Each row comes from the steps of one walk. Every step used is in the known rows, and no mark comes twice. Write the walk behind each row, first mark first.
Known rows
M G: [  4  -1  14 -28  -4  -4  18  15 -33  12 -19 -13 -10  44  16  30  20  29
 -23]
H R M: [  3 -72 -10  -5  54 -15  31   1  13  -8 -20  -8  10   3   1  45  20  26
   2]
G M N: [ 22  -2  45 -33  15   7   1   2 -22 -16 -19  -8   4  15 -13  31  42  49
  20]
G M N H: [ 10 -18  40 -53  10 -13  -2   0 -22 -17 -26 -10  21  11 -25  10  30  42
   1]
N H: [ -1 -47   2 -37  -7 -37  16 -10  -4  -8 -21  -6  12  17 -13 -20   5  14
 -27]
M N H G: [-21 -32  11 -70  16 -49  21   4 -38 -56 -30 -19  -3  28 -14  -6  14  36
 -17]
R M G H: [ 16 -70   6 -25  -9 -12  22  12  10  16 -32  -9 -20   3  -7  35   7  44
 -46]
M N H: [ -5 -39   9 -61   9 -46  19 -20 -51 -22 -27  -8  -6  19 -10 -12  10  31
 -12]
A H: [ 14 -44   8 -12  -6 -23  12 -11 -29 -12 -17  34 -14  30 -13 -20 -24  25
  -7]
H R Y: [-15 -52 -18   2  25  -9  47  -3  19 -17 -22  -1  -3  27   7  61  32  17
  16]
R M: [ 18 -83  -4  -1  10  -8  27 -13   5  -1 -11   2 -17   0 -10   1  11  56
 -26]
G M: [ 29  -2  43  -9   3  18  -3  15  11  -8 -14  -7  13  14 -14  28  41  38
  13]
N M G H R Y: [ -5 -64 -16 -47 -18 -25  11   5  16   5 -28 -13  22  11  -6  51  23  19
 -32]
G H: [ 29 -26  21 -14 -28 -13  20  13  40  -6 -33  -7 -22   4 -11  44  24   8
  12]
A H N: [-13 -35  16 -15  18 -56   4 -28 -22 -40 -17  33   7  32  -5   3 -25  45
  18]
A H G: [ -5 -33   7 -20   2 -28  15  18 -12 -54 -23  20  -8  41 -19  -9 -18  29
 -15]
M N H R: [-18 -41   4 -64  37 -50  22 -13 -45 -23 -32 -14  11  18  -4  14  15  18
   3]

Which walk is each row?
[  3 -46  -1 -52  -4 -31  -2  12   5   9 -25 -19  34   8  -5  48  22  11
 -26]	N M G H R
[  2 -19  26 -17  -2 -46  17  -8  42 -34 -36 -10  -3   7  -3  64  21  30
  37]	G H N
[ -3   6  39 -39  23  -3   7  40   1 -69 -26 -24  10  29 -18  35  44  50
   6]	H G M N
[ 18 -68   8 -13  18 -21  25  16  55  -4 -37 -10  -3 -12 -12  68  21   7
   8]	G H R M
[  3   5  35 -20  14   9   6  47  31 -61 -21 -25  15  28 -20  35  43  41
  -1]	H G M
[  2 -42  17 -30  -7 -55   2 -18  40 -32 -27 -10  19  -5 -11  51  19  34
  23]	G H N M
[ 12  -5  24 -33 -25 -10  19  25   3  15 -36 -14 -16  29   5  55  19  13
 -17]	M G H
[-21 -80 -12 -51  33 -45  21   3  -5   4 -35 -12  33  10  -7  19   2  14
 -43]	N H R M G
[-12 -89 -14 -36  34 -43  22  -6  10  -9 -31 -11  31   0 -12   9   3  11
 -30]	N H R M
[   3 -100   -5  -48   16  -40   29  -27  -31  -14  -24    0  -10   -5
  -19  -19    0   61  -39]	R M N H
[ 11 -42   4 -50 -28 -23  -1   7   0   9 -21 -14  18   9  -7  27  16  24
 -34]	N M G H
[-29 -28   9 -42  21 -56  -1 -26 -21 -31 -10 -14  41  24   8  34  16  60
   0]	H N M G
[ 13 -67   8 -29  24 -30  27   9  29 -11 -42 -10  -8 -13 -10  70  22  18
  15]	G H R M N
[  2 -19  37 -57  34 -16  -2   5 -15 -18 -33 -11  35  10 -21  32  34  29
  12]	G M N H R
[  3 -17  27 -21   5 -12  -2  31   3 -55 -23  18  11  34 -28   3  -6  35
 -11]	A H G M
